What can hang from each mark
K_883: K_347 K_559
K_758: K_559
K_911: K_216
K_559: K_883
K_497: K_116
K_228: K_116
K_863: K_116
K_216: K_116 K_497 K_863 K_911
K_116: K_216 K_883

Each row was made from one small tree. The marks that hang from a mark follow it in brackets, in the order of their numbers. Every link used is in the known rows. Write each row's tree.
In the rows, zero is written as 128.
Known rows
K_911{K_216}: [136 137 162 116 110 111 157 136 115 148 109 162 130 120 136 118 175 183
 130 109 127 108 125 108]
K_559{K_883{K_347}}: [117 139 165 115 133  70  82 179 134 137 139 206 125 153 171 157 114 209
  23 110 156 105 158 145]
K_497{K_116{K_216}}: [131 126 145 131 146 135 130 106 111 129 109 135 147 114 138 139 109 139
 131 144 169 137 123 124]
K_228{K_116}: [116 134 197 128 112 146 144 131 123 130 119 177 115 138 117 143 110 158
 192 125 152 114 131 137]
K_116{K_216{K_863 K_911}}: [122 126 104 117 105 129 112 146 105 173 105  77 114 149 127 113 108 130
 106 117 133 116 121 137]
K_116{K_216{K_911} K_883}: [129 123  95 144 121 124 122 122 104 178 111 108 105 120 134 127 122 129
 151 117 115  98 139 116]
K_116{K_216{K_911}}: [133 128 112 130 110 130 127 146 102 199 113  99 115 140 149 127 114 151
 102 122 133 100 134 131]
K_228{K_116{K_216{K_863}}}: [ 96 127 149 124 108 171 116  99 116 136 109 120 121 151 103 128 102 119
 214 123 169 130 122 143]
K_758{K_559{K_883{K_347}}}: [143 141 141  97 129  53  77 210 131 127 123 219 116 152 165 193  94 222
   4 108 163  91 167 154]
K_216{K_497{K_116} K_911}: [176 124 146 138 134 130 171 159 119 119 128 112 136 136 139 106 130 121
  76 145 101 146 114 122]
K_911{K_216{K_863{K_116{K_883{K_347}}}}}: [ 87 138 139 112 124 119 126 137 137 113 139 150 136 107 133 113 199 143
 110 108 100 131 120 116]
K_228{K_116{K_216}}: [107 129 158 137 114 168 132 101 116 156 119 146 116 140 121 141 109 144
 205 121 169 113 134 138]
K_883{K_559}: [152 136 175 100 117 120 122 158 129 142 105 137 121 148 119 155  88 160
 111 139 165 103 141 140]
K_497{K_116{K_216{K_863} K_883}}: [116 121 122 134 150 132 108  79 114 101 102 118 137 107 105 124 108  90
 181 142 144 154 116 115]
K_559{K_883}: [136 135 174 118 135  81 111 174 124 118 112 181 139 145 147 159 102 201
  69 104 154 111 150 133]
K_216{K_116{K_883} K_497}: [155 119 107 139 135 118 165 112 142  81 136 159 147 110 129 126 126 121
 172 130 114 151 119 115]
K_497{K_116{K_216{K_863}}}: [124 125 141 122 141 134 116 101 112 113 103 113 148 125 118 127 100 113
 136 145 167 152 111 130]
K_116{K_883}: [123 132 146 131 128  99 128 116 123 131 112 171 117  97 117 145 121 152
 159 118 126 102 133 119]
K_216{K_497}: [145 133 144 126 119 109 156 131 131 127 136 146 137 125 128 128 130 157
 107 119 125 116 119 133]
K_216{K_116{K_883} K_497 K_863 K_911}: [169 113  86 132 116 126 153 147 134  87 123  94 129 143 116  94 123  83
 143 134  78 167 105 120]
K_116{K_216{K_497 K_911} K_883}: [148 119  67 156 122 133 139 110 113 166 133  85 116 125 131 113 138 104
 133 116  93 114 130 117]
K_497{K_116{K_216 K_883{K_347 K_559}}}: [131 125 133 134 151 140  90  99 132 130 129 146 118 128 135 145 103 110
 133 165 170 132 146 127]
K_216{K_116 K_497 K_863 K_911}: [171 118 101 116 108 127 162 167 130 104 122  85 140 158 130  96 119 106
 103 134  99 168 100 132]
K_883{K_347 K_559}: [130 141 170  97 118 106  91 169 142 168 138 170 105 155 144 153 105 176
  65 149 172  97 151 154]
K_911{K_216{K_116}}: [150 129 146 116 112 125 170 140 125 117 108 172 146 119 149 116 164 172
 158 125 134 141 120 104]

Which tree is each row?
[124 123 112 147 144 125 106 123 115 156 134 141 110 118 154 124 127 114
 114 150 128 131 137 120] => K_497{K_116{K_216{K_911} K_883{K_347}}}
[161 119 123 140 133 126 148 133 123  83 120  87 130 135 104  90 129  75
 117 140  79 169 101 118] => K_216{K_497{K_116{K_883}} K_863 K_911}
[120 135 152 104 124 142 141 141 136  92 109 104 143 123 101 121 170 121
 145 117 108 139 123 111] => K_911{K_216{K_863{K_116{K_883{K_559}}}}}
[105 128  95 143 149 143 150  99 136 120 153 107 156  92 128 142 151 120
 136 112 113 119 127 123] => K_863{K_116{K_216{K_497} K_883}}
[102 128  99 140 140 140 139 142 117 154 134  91 132  99 141 141 137 126
 119 117 102 107 138 122] => K_863{K_116{K_216{K_911} K_883}}
[100 140 156 114 145 118 114 157 152 123 154 152 126 113 138 163 128 148
  89 135 130 106 151 139] => K_863{K_116{K_883{K_347 K_559}}}
[105 136 147 104 119 121 139 194 121 129 121  84 137 133 126 124 125 135
  60 118  98 127 114 138] => K_216{K_863{K_116} K_911}
[172 120 130 154 140 125 165 137 121 106 128 119 127 120 128 107 137  98
 110 144  83 146 118 110] => K_216{K_497{K_116{K_883}} K_911}
[140 117  65 145 115 135 122 105 116 146 125  61 115 139 111  97 131  78
 143 114  93 131 116 125] => K_116{K_216{K_497 K_863 K_911} K_883}
[142 123 137 134 145 122 138  95 134  59 121 126 147 115  94 107 124  85
 148 135 113 171 100 121] => K_216{K_497{K_116{K_883}} K_863}
[171 124 152 139 152 137 150 109 140  79 123 131 140 125 106 131 118 100
 144 154 127 150 125 120] => K_216{K_497{K_116{K_883{K_559}}}}
[112 126  78 147 130 114 103  84 134 164 164 148 119 115 148 126 146 126
 121 119 129 108 137 132] => K_116{K_216{K_497} K_883{K_347}}
[ 91 131  89 141 148 133 125 109 145 139 178 130 146  97 152 141 162 128
  96 115 117 117 135 134] => K_863{K_116{K_216{K_497} K_883{K_347}}}
[144 131 132 114 104 122 159 120 127 117 118 116 146 139 114  90 181 140
 121 103 107 141 103 116] => K_911{K_216{K_497 K_863}}
[163 118 129 142 145 151 123 119 112 135 103  91 120 136 122 133  98  88
 152 163 138 138 140 115] => K_497{K_116{K_216{K_911} K_883{K_559}}}
[121 129  96 133 131 149 163 156 124 156 151  72 152 123 150 129 146 132
  67 118 107 119 125 132] => K_863{K_116{K_216{K_497 K_911}}}
[151 122 116 110 120 123 152 131 140  76 126 124 156 143 119 110 112 121
 135 132 131 170 100 135] => K_216{K_116 K_497 K_863}
[103 124 117 131 147 120  82  88 125 114 127 139 124 113 128 124 123 101
 139 145 150 150 122 127] => K_497{K_116{K_216{K_863} K_883{K_347}}}
[ 88 139 151 103 135 120  96 152 150 102 140 124 129 126 113 146 123 124
  94 131 128 129 133 144] => K_216{K_863{K_116{K_883{K_347 K_559}}}}
[127 135 154 117 128 102  90 141 143 146 135 172  99 129 130 151 109 149
 118 142 145  98 153 138] => K_116{K_883{K_347 K_559}}
[129 121  94 122 126 108 120 117 153  73 152 154 135 129 128 109 133 105
 135 132 114 167 110 133] => K_216{K_116{K_883{K_347}} K_497 K_863}
[129 121 121 138 100 179 141 120 116 146 127  76 114 173 109 101 120  94
 172 124 126 141 116 141] => K_228{K_116{K_216{K_497 K_863 K_911}}}
[144 126 151 121 137 120 144 117 131  76 121 116 152 132 104 109 121 112
 113 140 134 170  97 132] => K_216{K_497{K_116} K_863}
[103 124  99 127 123 121  98  85 117 139 107 108 121 115 106 129 112 112
 181 112 141 119 123 125] => K_116{K_216{K_863} K_883}
[119 129 111 126 128 126  77 109 135 171 138 138  98 135 137 148 110 130
 132 142 165  97 157 137] => K_116{K_216 K_883{K_347 K_559}}
[137 125  85 137 129 135  94  96 142 159 156 121 113 142 137 136 124 113
 118 138 146 110 150 139] => K_116{K_216{K_497} K_883{K_347 K_559}}
[107 127 144 138 121 171  92 100 136 156 138 148  94 153 119 145 109 113
 203 144 167 112 156 142] => K_228{K_116{K_216 K_883{K_347 K_559}}}
[150 126 138 119 119 126 135 140 144 117 123 176 125 132 148 121 161 144
 161 139 133 137 139 108] => K_911{K_216{K_116{K_883{K_347 K_559}}}}
[ 86 128 139 149 120 154 101  91 127 157 147 172  99 128 133 138 128 129
 213 125 154 110 146 135] => K_228{K_116{K_216 K_883{K_347}}}
[128 132 121 115 119 131 162 180 133 113 140  63 148 140 123 107 144 117
  53 116  80 143 105 139] => K_216{K_497 K_863{K_116} K_911}
[ 88 132 112 134 148 135 133 110 128 132 134 119 147  84 132 155 135 138
 140 111 127 109 136 123] => K_863{K_116{K_216 K_883}}
[116 133 184 129 117 150 105 126 143 134 137 179  89 148 115 148 109 131
 189 146 149 113 153 141] => K_228{K_116{K_883{K_347 K_559}}}
[118 131 123 125 127 135 169 116 139  85 134 108 157 107 109 100 204 116
 132 101  76 149 106 108] => K_911{K_216{K_497 K_863{K_116{K_883}}}}
[122 124  83 148 142 146 157 132 125 140 149  73 142 103 138 129 150 107
 114 112  87 119 130 121] => K_863{K_116{K_216{K_497 K_911} K_883}}
